Each row comes from the steps of one path. Every step used is in the known rows, and no mark comes twice. Write the path behind each row, first mark first.
Known rows
seguf > zazu > fupal > vagen > narif: [  7 -18 -11   0   8 -21   1 -15 -44 -14  11  -8   0  15   2   1   1  28
 -17  11  -2   1 -18 -14   5   6 -17  -5]
seguf > vagen > fupal > zazu: [  4   2 -20   3  14   6  21   5   0  39  16  -4  -4   7 -21  11  -1 -17
  12  -9   7  18  -4 -16   7   8  -2   0]
zazu > narif > komov > fupal > vagen > seguf: [-16  27   4   7  27   3  -4 -22 -48 -18 -21   4  -2  -4  11  -5   1  -4
 -16  16 -37  -3   0  -8  -8  -1   9 -26]
narif > komov > fupal > vagen: [  0 -15 -20  11  14  12   3 -12  10 -11 -18   3  -1  -2  -5  -4   0 -10
   0  14 -14  11  -9  -6 -11 -14   9  -5]
seguf > zazu > fupal: [  6 -15   1 -11  -7 -14  -1  -4   3 -22  25  -4  15   7  -8   0   0  27
  -8  -3  25  -5   7   9  -3   2  -3  12]
seguf > zazu > narif > komov > fupal: [ -5   9  24 -11   9  -5  -6   5 -21 -40   2   7   2   6   0  -9   0  33
  -4   9  -5   7   9   0 -10  -2  20  -7]
seguf > vagen > fupal > rogan: [  1  -1 -17   2 -15  10  18  -7   0  32   7  -4 -12   7  -8   8  13 -21
  -3 -10  -2   9  -4 -12  32  14   1  -8]
seguf > vagen: [ 15  -3 -20  10   0  14   9   4  12  39  11   5   6   4  -8  10  10  -5
  -2   0   6 -11  -4 -10  -1   6  -5   8]
zazu > narif: [ -6  11   4  -1 -20  -4 -11  -2 -21  14   0  -4   9  -6   1   9   1  -1
   5  -1   4 -18 -12  11  -3   6  -1  16]
vagen > seguf > komov > fupal > rogan: [ -8  24  15  -3 -27  17   4  -4  -3  -8 -16   2 -15   1   9   0  25 -28
 -10   7  -7  -9   5  -7  21  11   8 -20]
seguf > komov > fupal > rogan: [  2  -4   6  -2 -34  13   3   6  19 -11 -17  -1 -16   4  -5  -4  18 -23
   6  -2   1   2  -6   3  23   1   4  -2]
zazu > narif > komov > fupal: [-14   6  19   1   0   4 -11  -5 -16 -27 -17   3   5  -7   6  -2   2   1
  -1  -2 -13   2  -4  10 -16  -5  27  -3]
futod > narif > komov > fupal > zazu: [  0  -4  10  -2  13  17  -1  25  61 -10   0   4  -5 -14  10  -8 -11 -13
  30 -10  -1  17   5   5  -1 -12  -1   5]
fupal > zazu: [  1  -8 -16   0 -11  -3   5  17  15  41  14  -3   2  -1 -14   9 -11 -16
  23  -8  23  -5 -12   1   8  -1 -14  22]
narif > zazu > fupal: [  1 -24  -9 -10  -1 -13  -2 -10   5 -19  24  -8  11   0   2   1 -14  30
 -11 -11  24  -1  12  12  -8  -7  13  10]
futod > narif > komov > fupal > rogan: [ -3  -6  14  -5 -16  21  -4  10  61 -16  -9   4 -13 -14  22 -11   5 -19
  15 -11  -8  10   5   9  26  -8   2   0]
seguf > komov > fupal > zazu: [  5   0   3   1  -3   7   5  20  20  -4  -8  -2  -7   2 -15  -3   3 -18
  20   1   9  11  -6  -1  -2  -5   1   4]
fupal > komov: [  4  -4   4  11 -20   0   0  11  22  60 -16  -1   1  -3  -8  10   3 -14
  16  -2  11  -7  -9   8  -7  -2 -10  19]
komov > fupal > zazu: [ -7  -5  -6   2   0   9   7   8  15  16   4 -10  -1  -6  -8   7  -4 -15
  27  -1  13   7 -14   2  -3  -7   3  14]
futod > narif > zazu > fupal > vagen: [ 15 -23 -22  -8  24 -10  -2  -8  33 -20  24  -9  -2  -6  14 -15 -22  32
   0  -5   0   7  13   9   8 -12 -24   8]
zazu > fupal > komov: [  2 -18  10  11 -11 -15  -5  -3  14  26 -15 -10   7  -3  -5   1  -2  -9
   2 -19   8  -4  -6  24 -10  -6  -9  16]
futod > narif: [  6   5   0  -4 -21  20  -8  10  57  16  10   1   6 -18  15  11   5  -8
  18   5  11 -11   0   8  -2   3 -13  24]
zazu > fupal: [ -3 -17  -3   1 -16  -5  -6 -12   7 -11   5  -9  19  -8  -1   8   2  -6
  -7 -11  17 -11  -6  19 -10  -1   4  18]
zazu > narif > komov: [ -5   2   7   1 -11  -7 -12   4 -17  -3  -8  10   8  -1   0   0  -6   0
  -5  -9  -3 -11  -1   9  -7   1  10   6]

Write each row's path
[ -3  -1   3   0   4 -21  -6  23 -18  14   1   8  -1   3  -9  -6 -21  -7
  12 -21   3  -2  -3   5   8  -4  -7   8]  fupal > zazu > narif > komov
[  4   5  12 -10  -3 -17  -7  14 -20 -15  11  15   5  11  -6  -6  -7  31
  -6   2   6  -6  12   0  -1   4   5   0]  seguf > zazu > narif > komov
[ -7 -13  -3   3  10   7   5  14  21  -1  -5   3  -1  -2  -9  -3 -10 -16
  18  -8   6  15  -4   0  -6 -13  14   2]  narif > komov > fupal > zazu
[  5   5 -14 -11  30  -5  -2 -17  11 -18  26  -6  -2  -9  26  -9 -15  27
 -15   3  -8  -4  24   0   6  -1 -20  -9]  futod > narif > zazu > fupal > vagen > seguf
[  4 -25   3   2   4 -23   0   0  11  17   4  -9   0   4  -3  -6 -16  26
  -2 -18  15   5  12  18  -8 -11   1   9]  narif > zazu > fupal > komov
[ -4  21   0   4  25  27  -3 -10  29 -17 -11   7  -4 -16  25  -5   6 -14
  -3  21 -31   3  13 -11  -7  -3  -3 -21]  futod > narif > komov > fupal > vagen > seguf
[  1  34  -6  -8  15 -15   2  -7 -60  11  17   0  -3   9   0  -1  -1  28
 -12  26 -12 -18   4 -16  11  14 -26 -11]  fupal > vagen > seguf > zazu > narif
[  7   8 -11   6   7 -10  -1 -19 -22 -21  -9   0   3   4  -3  -5   8 -14
 -29   6 -10 -13   7  -2  -2   5 -18 -14]  zazu > fupal > vagen > seguf > komov
[  9 -22  -7   1  20  -7   6 -10 -35  -2  21  -3   1  13  11   3  -3  37
 -30 -13   1   5   1 -17  -3   8  13 -14]  seguf > vagen > narif > zazu > fupal
[ 11 -15  14  -1  -2 -23   0   6   9  14   4  -7   5   9 -11  -7  -2  24
   1  -9  17   0   7  15  -3  -3 -16  13]  seguf > zazu > fupal > komov
[ 11  21 -17   6  -3   6   3  -5 -12  13 -10   9  -5   5  -5   4  12 -20
 -15  24  -8 -17   4 -18   2  11 -18 -13]  fupal > vagen > seguf > komov
[  1  28   6  -1 -23  13  -3   3   0   6  -6  12   4   0   0  13  20 -20
 -15  15   7 -21  11 -10  -8  15   4  -8]  vagen > seguf > komov
[-13  11   9  -1   6  -6  -1   8 -22   6   1 -14  -3  -5  -4   0 -10  -4
  25  -7  -1   3 -19  10   2  -5  -3  11]  komov > fupal > zazu > narif
[ 11  -4 -16   9   1  12   6  -6   9 -13 -22  -1  -7   3 -12  -4  12 -13
   5  23 -12   7 -11  -7  -7  -6  -4  -3]  seguf > komov > fupal > vagen
[-15  -8  12   7   4   7   2  10 -14   2 -13   3  -6   2   5   8  -2 -14
   8  -2  -4  16 -20 -16  -6  -2  23 -11]  vagen > narif > komov > fupal > zazu
[  6  -7  -8   6  18  22  -2  -2  51 -19 -13   4  -5 -14  14  -9  -1  -7
  12  12 -23  14   1   0  -5 -14  -6  -1]  futod > narif > komov > fupal > vagen
[ 10   1 -16  -5  21 -17   3 -17 -24 -30   9   2  -4  12   1 -13  -7  22
 -33   7  -3  -4  25  -9   1   1  -7 -23]  narif > zazu > fupal > vagen > seguf > komov
[ -3 -22  -6  -2 -31 -13  -2 -10   6  -2   6 -12   1  -2   2  -2   0 -15
  -5 -26  14 -10  -9  19  30  -1 -11  12]  zazu > fupal > rogan
[ -9   5   7   8 -20   4   4  -5  13  44 -19  -9  -1  -6 -11  18   9 -21
  13   4   5  11  -8   7 -15   5   9   7]  vagen > fupal > komov
[  4  12   8 -13 -11 -13  -7   9 -26   1  20   1   5   6  -5   3  -2  32
   3   8  12 -14   0   1   2   8  -8  12]  seguf > zazu > narif
[ -1   9  -2   3  29 -13   9  11 -33  12   3   6  -6  10 -15  -5 -12  -8
   1 -23 -14  20   4 -10   7   6   4 -15]  seguf > vagen > fupal > zazu > narif > komov
[-15  36  31 -12  15   1  -5  -3 -42 -37   3  11   2   3   9  -4   7  28
 -18  17 -13  -3  20  -9 -12   9  24 -26]  vagen > seguf > zazu > narif > komov > fupal
[-16  -5  17   8 -10  21  -5  -8 -12 -16 -21   7   3  -3  14  15  14  -9
  -9  12  -9   8 -17 -13 -21   3  39 -13]  vagen > narif > komov > fupal
